Known rows, with every way that one mark hangs from another:
K_835[K_453[K_31 K_897[K_544] K_925]]: |  41.1 |  21.0 |   1.0 |  -2.7 |  23.9 |  28.4 | -67.2 | -32.0 |  46.9 |  -7.4 |  -5.6 |  12.5 | -13.8 | -31.3 | -13.5 |   8.3 |  -7.7 | -15.9 | -17.6 |
K_835[K_453]: |  10.2 | -17.8 |   4.8 |   1.4 |  -4.6 |  13.6 |  -0.7 |  -4.1 |  10.3 |  -1.4 |  10.2 |   8.0 |  10.0 | -10.9 |  15.3 |   2.5 |  -2.3 | -10.1 |  -9.8 |
K_31[K_453[K_897[K_544[K_321]] K_925[K_377]]]: |  13.8 |  20.0 |  12.5 |  15.1 |   7.6 |  38.4 | -31.5 | -26.8 |  22.2 |  18.2 | -13.8 |   0.7 |  13.7 | -13.8 | -19.4 | -16.9 | -35.9 |  40.3 | -24.7 |
K_835[K_453[K_31 K_897]]: |  60.8 |   3.2 |  19.6 |  -9.1 |  13.4 |   4.9 | -22.8 | -25.8 |  34.1 |   8.0 |  33.2 |   8.1 | -11.0 | -24.9 |  10.3 |   2.9 |  -2.3 |  -7.9 |  -9.7 |
K_544[K_321]: |  -4.8 |   3.8 |  20.0 |   2.8 | -11.6 |  20.6 |  14.9 | -14.4 |   8.1 |   0.4 |   7.4 |  14.5 |   9.6 |  -3.7 |  19.6 | -22.1 | -14.9 |   6.7 |  -2.3 |
K_544[K_897]: |  -2.1 |   5.0 |  15.5 |   5.9 |  -3.5 |  20.3 |  15.8 |  14.2 |  13.0 |   3.2 |   8.0 |  11.5 |  17.9 |  -6.7 |  21.6 |  -3.9 | -10.3 |  -1.9 | -13.8 |
K_31[K_544[K_321 K_897[K_453[K_925[K_377]]]]]: | -11.4 |  14.9 |  12.2 |  30.5 |   6.7 |  38.0 |  -7.7 |  -2.2 |  19.7 | -15.2 |   4.1 |  13.3 |  21.7 | -42.9 |  -1.7 | -23.2 | -23.0 |  16.0 | -30.5 |
K_835[K_453[K_31[K_544] K_897]]: |  54.3 |   8.8 |  18.8 |  -4.2 |  17.5 |   6.6 | -45.2 | -33.7 |  34.4 | -16.5 |  13.8 |  15.1 | -15.6 | -23.0 |   5.3 |   5.4 |  -8.8 | -13.1 |  -7.2 |
K_377[K_925]: |  -0.3 | -14.2 |  -3.8 |   6.1 |  -9.2 |  23.5 |  -4.1 | -22.4 |   6.3 |   5.6 |   4.6 |  13.3 |   1.1 |  -3.6 |  10.5 |   6.6 | -10.1 |   1.1 |   8.9 |
K_321[K_544[K_897]]: |   0.0 |   3.2 |  12.1 |  10.8 |   0.4 |  24.8 |  -2.3 |  11.4 |  21.1 |  -8.3 | -33.0 |  13.5 |  18.9 |   4.5 |  13.9 |  -6.9 | -12.7 | -18.3 | -15.6 |
K_925[K_377 K_453[K_31]]: |  24.9 |  10.7 | -15.3 |  19.7 |  26.9 |  13.0 | -20.1 |  -0.1 |  18.4 |  27.4 |   2.5 | -10.0 |  22.4 |   0.3 |  19.0 |  -6.7 |  -6.7 |  20.1 | -25.7 |
K_377[K_925[K_453[K_31[K_544[K_321]]]]]: |   8.5 |   6.3 |  -3.2 |  17.2 |   7.8 |  19.6 | -21.8 | -42.0 |  23.2 | -19.5 | -17.8 |   6.4 | -12.4 | -14.9 |  17.5 | -12.3 | -12.0 |  30.1 |  20.3 |
K_31[K_453[K_897 K_925] K_544[K_321]]: |  16.5 |  23.4 |  21.1 |   8.7 |   0.6 |  43.1 | -32.0 | -40.8 |  27.5 | -13.7 |  -9.6 |  12.8 |  -7.5 | -25.9 | -14.2 | -20.7 | -34.1 |  42.9 |   1.5 |
K_377[K_925[K_453]]: |  -5.2 | -14.7 | -11.5 |  14.3 |   1.3 |  22.8 |  -1.0 | -20.2 |  14.1 |   8.4 |  -2.1 |  -0.6 |   6.4 |  -5.0 |  20.4 |   4.1 |  -9.5 |  21.5 |  13.5 |
K_31[K_453 K_544]: |   8.6 |   5.4 |   1.2 |   3.6 |  -8.9 |  20.8 | -32.8 | -15.5 |  13.1 | -17.4 | -17.8 |  11.4 |   0.0 |  -3.6 |  -2.9 |   2.1 | -27.8 |  24.9 |   2.8 |
K_835[K_453[K_31 K_897 K_925]]: |  52.8 |  12.5 |   3.1 |  -1.1 |  21.2 |  28.6 | -39.6 | -26.7 |  40.3 |   6.5 |  21.8 |   8.1 | -12.4 | -36.6 |  -5.3 |   1.4 |   0.7 |  -4.6 | -15.6 |
K_453[K_897 K_925[K_377]]: |  19.5 |  13.7 |   1.3 |  15.5 |  22.3 |  44.4 | -26.2 | -13.5 |  18.6 |  33.5 |  17.2 |   6.1 |  23.4 | -10.9 |  -6.3 |  -3.2 | -16.2 |   0.8 | -34.7 |
K_544[K_321 K_897[K_453]]: |   4.2 |   3.3 |  32.2 |   5.3 |  -9.4 |  15.7 |  30.9 |   2.8 |  25.2 |   4.3 |  41.3 |  12.4 |  14.5 | -45.7 |  17.3 | -24.8 | -19.4 |  15.8 | -12.9 |
K_897[K_453[K_31 K_925[K_377]] K_544[K_321]]: |  15.5 |  28.4 | -10.2 |  13.9 |  19.0 |  30.6 | -60.8 | -21.7 |  41.7 |   5.7 |   3.4 |  11.1 |   4.8 | -47.8 | -21.9 | -13.3 | -20.9 |   4.5 | -35.8 |
K_925[K_453]: |  -2.2 |   0.6 |  -5.1 |   5.9 |   9.3 |  20.6 |  -5.6 |  -1.8 |  20.9 |   9.9 |   0.6 |  -1.3 |  18.1 |   0.8 |  24.9 |  -1.0 | -12.9 |  12.1 |  -1.4 |
K_897[K_453[K_31] K_544[K_321]]: |  22.7 |  23.6 |  10.7 |  -8.1 |   5.6 |   8.2 | -49.6 | -27.6 |  46.3 |  -7.5 |  15.4 |  19.2 | -10.9 | -42.9 |  -5.3 |  -8.3 | -24.4 |  -4.9 | -10.5 |
K_925[K_453[K_31]]: |  24.9 |  15.6 | -10.3 |   2.7 |  18.9 |  13.9 | -24.5 |  -8.3 |  32.5 |  10.4 |   3.9 |  -0.6 |   2.6 |  -8.7 |  20.7 |  -1.3 |  -6.6 |  12.7 |  -1.9 |

Rows:
|  21.9 |  24.9 |  13.3 |   9.0 |   5.8 |  31.3 |  -2.0 |  -4.5 |  42.3 |   2.0 |  33.8 |  11.5 |  -1.0 | -65.5 |   1.4 | -26.1 | -10.3 |  19.4 | -18.7 | => K_544[K_321 K_897[K_453[K_31 K_925]]]
|  27.7 |   6.1 |  10.1 |   7.5 |   7.8 |   8.7 | -23.7 |  -6.6 |  24.0 | -30.3 |  -5.8 |  12.8 |  -6.7 | -24.5 |  13.2 |  -0.2 |  -1.2 |  -8.2 | -10.8 | => K_835[K_453[K_31[K_544[K_897]]]]
|  10.0 |   1.6 | -20.1 |  16.5 |  13.4 |  38.9 | -29.5 |   0.2 |  24.7 |  29.3 |  33.7 |   5.7 |  24.9 | -41.8 | -13.3 |   0.6 | -15.2 |   2.1 | -37.9 | => K_897[K_453[K_925[K_377]]]
| -11.6 |  21.6 |  13.6 |  22.6 |  -8.3 |  44.3 |  -7.3 | -10.6 |  17.7 | -28.5 | -29.6 |   9.9 |   3.5 | -27.4 |  -4.4 | -26.7 | -26.6 |  48.7 |  -4.1 | => K_31[K_453[K_925] K_544[K_321 K_897]]
|  25.7 |  23.2 | -25.4 |  19.1 |  23.0 |  41.1 | -44.7 |  -5.7 |  20.2 |  21.7 |  -0.4 |   5.7 |  10.6 | -14.8 |  -7.4 |  -4.7 |  -1.3 |   2.2 | -35.4 | => K_453[K_31 K_925[K_377]]
|   6.3 |   3.4 |  -6.3 |  27.0 |  13.5 |  38.3 | -18.6 |  16.8 |  31.6 |  11.9 | -13.2 |   6.3 |  30.6 | -29.9 |  -7.5 |  -8.4 | -15.8 |  -8.6 | -42.2 | => K_321[K_544[K_897[K_453[K_925[K_377]]]]]
|  36.0 |  29.4 |  22.4 |   3.5 |  25.0 |  14.0 | -33.0 | -38.9 |  41.0 |  -9.9 |   3.8 |   6.6 |  -8.0 | -15.3 |  18.4 | -16.0 | -21.2 |  20.9 |   5.3 | => K_925[K_453[K_31[K_544[K_321]] K_897]]
|  42.7 |  22.6 |   3.1 |  17.9 |  39.3 |  14.0 | -44.6 | -22.1 |  29.0 |  12.3 |   2.9 |  -2.2 |  13.3 |  -3.3 |  13.0 |  -3.2 | -19.8 |  15.5 | -22.3 | => K_925[K_377 K_453[K_31[K_544] K_897]]
|  18.6 |  15.1 |  -7.3 |  15.6 |  15.4 |  33.1 | -39.8 |  -7.0 |  30.5 | -30.8 | -17.8 |  12.5 |  -7.7 | -35.7 |  -1.9 |  -1.1 |   3.1 |  -3.9 | -17.3 | => K_835[K_453[K_31[K_544[K_897]] K_925]]
|  30.7 |   3.3 |  -0.3 |   2.4 |   9.0 |   8.9 | -41.2 | -19.9 |  22.8 | -26.2 |  -6.5 |  14.0 | -11.5 | -19.1 |   7.5 |   4.3 |  -1.5 | -13.0 |  -6.4 | => K_835[K_453[K_31[K_544]]]
|  43.2 |  36.4 |  -4.8 |  17.3 |  36.6 |  41.4 | -70.7 | -29.7 |  31.9 |   5.3 |  -1.1 |  13.6 |  -0.3 | -18.0 | -15.1 |  -1.6 | -15.6 |  -2.8 | -31.5 | => K_453[K_31[K_544] K_897 K_925[K_377]]
|  29.7 |  18.8 |  -8.1 |  18.4 |  20.5 |  31.0 | -21.3 |  13.2 |  35.6 |  21.3 |  34.5 |   5.2 |  15.7 | -53.6 |  -6.5 |  -5.3 |  -8.1 |   9.4 | -41.1 | => K_544[K_897[K_453[K_31 K_925[K_377]]]]
|  13.0 |   6.1 |   6.8 |   1.1 |  15.0 |  33.6 | -46.2 | -25.2 |  34.3 |  -6.3 |  -8.5 |  12.3 |   2.0 | -22.1 |  -9.9 |   8.8 | -13.5 | -16.8 | -18.7 | => K_835[K_453[K_897[K_544] K_925]]
|  30.2 |  27.8 |  15.9 |  14.1 |  32.4 |  10.4 | -32.6 | -27.7 |  32.6 |  19.1 |  -4.5 |  -6.1 |  14.3 |  -2.3 |  12.8 | -16.8 | -24.7 |  21.4 | -24.0 | => K_925[K_377 K_453[K_31 K_897[K_544[K_321]]]]
|  21.6 |   2.2 |   9.2 |  16.9 |  25.4 |  17.8 |  -2.7 |  -7.2 |  16.7 |  37.1 |  19.4 |  -9.3 |  33.9 |   4.0 |  21.1 |  -4.9 | -21.5 |  19.4 | -26.3 | => K_925[K_377 K_453[K_897]]
|  -4.0 |  11.6 |  -4.3 |  26.2 |  15.2 |  38.1 | -29.1 |   7.8 |  22.6 |  -8.1 |   5.3 |  12.7 |  23.8 | -38.4 |  -8.2 |  -1.5 | -20.8 |   1.2 | -35.5 | => K_31[K_544[K_897[K_453[K_925[K_377]]]]]
|   6.2 |  23.2 |  -1.3 |  14.1 |  25.2 |  43.9 | -53.9 | -19.4 |  25.2 |  18.7 | -12.8 |  10.5 |  21.5 |  -3.7 | -16.4 |   4.5 | -25.8 | -10.0 | -37.5 | => K_453[K_897[K_544] K_925[K_377]]
|  20.8 |  14.3 |  32.4 |  -7.1 |  -6.9 |  15.4 | -20.0 | -32.7 |  27.2 |   5.1 |  -1.6 |   8.4 |  -1.5 |  -8.1 |  -4.1 | -10.7 | -38.3 |  30.4 |  -0.1 | => K_31[K_453[K_897[K_544[K_321]]]]
|  41.0 |   3.9 |   1.7 |   4.4 |  17.7 |  14.3 | -21.0 | -40.1 |  34.4 |  16.5 |  19.0 |  -1.0 | -11.0 | -16.9 |  15.8 |   4.1 | -10.1 |  21.9 |  13.5 | => K_377[K_925[K_453[K_31 K_897]]]
|  21.1 |  27.2 |   7.0 |   5.2 |  10.8 |  15.6 | -34.8 |  -4.9 |  26.0 | -23.5 |  -8.3 |  19.2 |  -6.9 | -13.0 |  10.9 |  -1.1 | -10.7 |  -7.1 |  -8.4 | => K_453[K_31[K_544[K_897]]]
|  49.4 |  17.1 |   3.9 |  12.8 |  35.6 |  11.0 | -22.9 | -14.0 |  28.1 |  37.2 |  21.8 | -10.1 |  17.7 |  -5.1 |  17.3 |  -6.3 | -14.1 |  20.1 | -26.1 | => K_925[K_377 K_453[K_31 K_897]]
|  -0.9 |   1.1 |  17.8 |   9.1 |   6.4 |  20.3 | -10.6 | -46.5 |  27.3 |   0.0 |  -9.5 |   3.5 |  -0.1 |  -7.5 |  15.5 |  -7.0 | -25.5 |  23.3 |  15.0 | => K_377[K_925[K_453[K_897[K_544[K_321]]]]]
|  11.7 |  -0.5 |  10.7 |   7.8 |   1.8 |  20.2 |  -8.9 |  11.3 |  36.3 |  -0.5 |  -2.8 |  12.6 |  16.9 | -26.9 |   4.4 |  -3.2 | -18.2 | -17.1 | -20.5 | => K_321[K_544[K_897[K_453]]]
|  20.0 |  20.9 | -11.0 |   7.0 |  22.5 |  15.6 | -45.5 | -16.5 |  33.0 | -14.7 | -15.0 |   5.5 |  -2.6 |  -6.5 |  16.7 |   1.0 | -11.8 |   8.7 |   2.1 | => K_925[K_453[K_31[K_544]]]
|  19.9 |  -1.5 | -15.4 |  10.3 |  10.1 |  17.1 | -19.1 | -26.8 |  25.2 |   7.6 |   0.3 |  -0.2 |  -7.7 | -12.9 |  17.8 |   3.3 |  -4.3 |  22.3 |  13.7 | => K_377[K_925[K_453[K_31]]]
|  24.6 |  -2.4 |   8.2 |   2.9 |  11.5 |  35.1 | -19.7 | -19.6 |  28.3 |   7.1 |  18.1 |   8.0 |   4.6 | -28.9 |  -0.9 |   1.7 |  -5.9 |  -6.2 | -16.0 | => K_835[K_453[K_897 K_925]]
|  40.9 |  16.8 |  -3.0 |  10.9 |  30.8 |  28.3 | -62.5 | -24.4 |  34.5 |   7.4 |  -6.3 |   4.0 |   2.3 | -24.4 | -14.8 |   4.0 |  -8.1 |  -9.4 | -37.4 | => K_835[K_453[K_31 K_897[K_544] K_925[K_377]]]
|   5.3 |  27.4 |   2.7 |  -2.2 |  18.4 |  45.4 | -59.7 | -27.3 |  38.1 |   2.4 | -11.1 |  18.9 |   2.8 | -10.7 | -14.8 |   9.2 | -24.8 | -16.5 | -16.5 | => K_453[K_897[K_544] K_925]
| -11.1 |  18.2 |  15.4 |  17.8 |   2.0 |  38.4 | -11.4 |  -8.2 |  30.4 | -28.3 |   5.4 |  19.7 |   7.3 | -49.5 |  -0.5 | -20.3 | -23.0 |  10.9 | -12.9 | => K_31[K_544[K_321 K_897[K_453[K_925]]]]
|  36.9 |  30.1 |   7.9 |  -5.7 |  30.1 |  10.2 | -53.8 | -28.3 |  49.6 |   7.0 |  -2.7 |   3.5 |  -5.0 |  -6.7 |  10.1 |   6.6 | -21.5 |   3.6 |  -4.7 | => K_925[K_453[K_31 K_897[K_544]]]
|  48.3 |  11.7 |  17.1 | -11.2 |  16.5 |   3.8 | -49.4 | -30.6 |  39.4 |  -4.8 |   5.9 |  12.2 | -12.9 | -18.5 |   1.2 |   9.5 | -10.7 | -19.0 | -11.5 | => K_835[K_453[K_31 K_897[K_544]]]
|  23.7 |  13.4 |  13.5 |   5.8 |  14.4 |  13.9 | -29.3 | -53.0 |  38.3 |   0.5 |  -6.5 |   4.0 | -14.3 | -14.9 |  12.6 |  -6.9 | -19.5 |  25.0 |  15.3 | => K_377[K_925[K_453[K_31 K_897[K_544[K_321]]]]]
| -11.2 |  16.9 |   9.2 |  36.5 |  -1.7 |  44.3 |  -2.0 |  -3.4 |   6.4 | -13.8 | -31.0 |   2.0 |  19.2 | -21.1 |  -6.2 | -30.7 | -27.4 |  54.4 | -22.8 | => K_31[K_453[K_925[K_377]] K_544[K_321 K_897]]
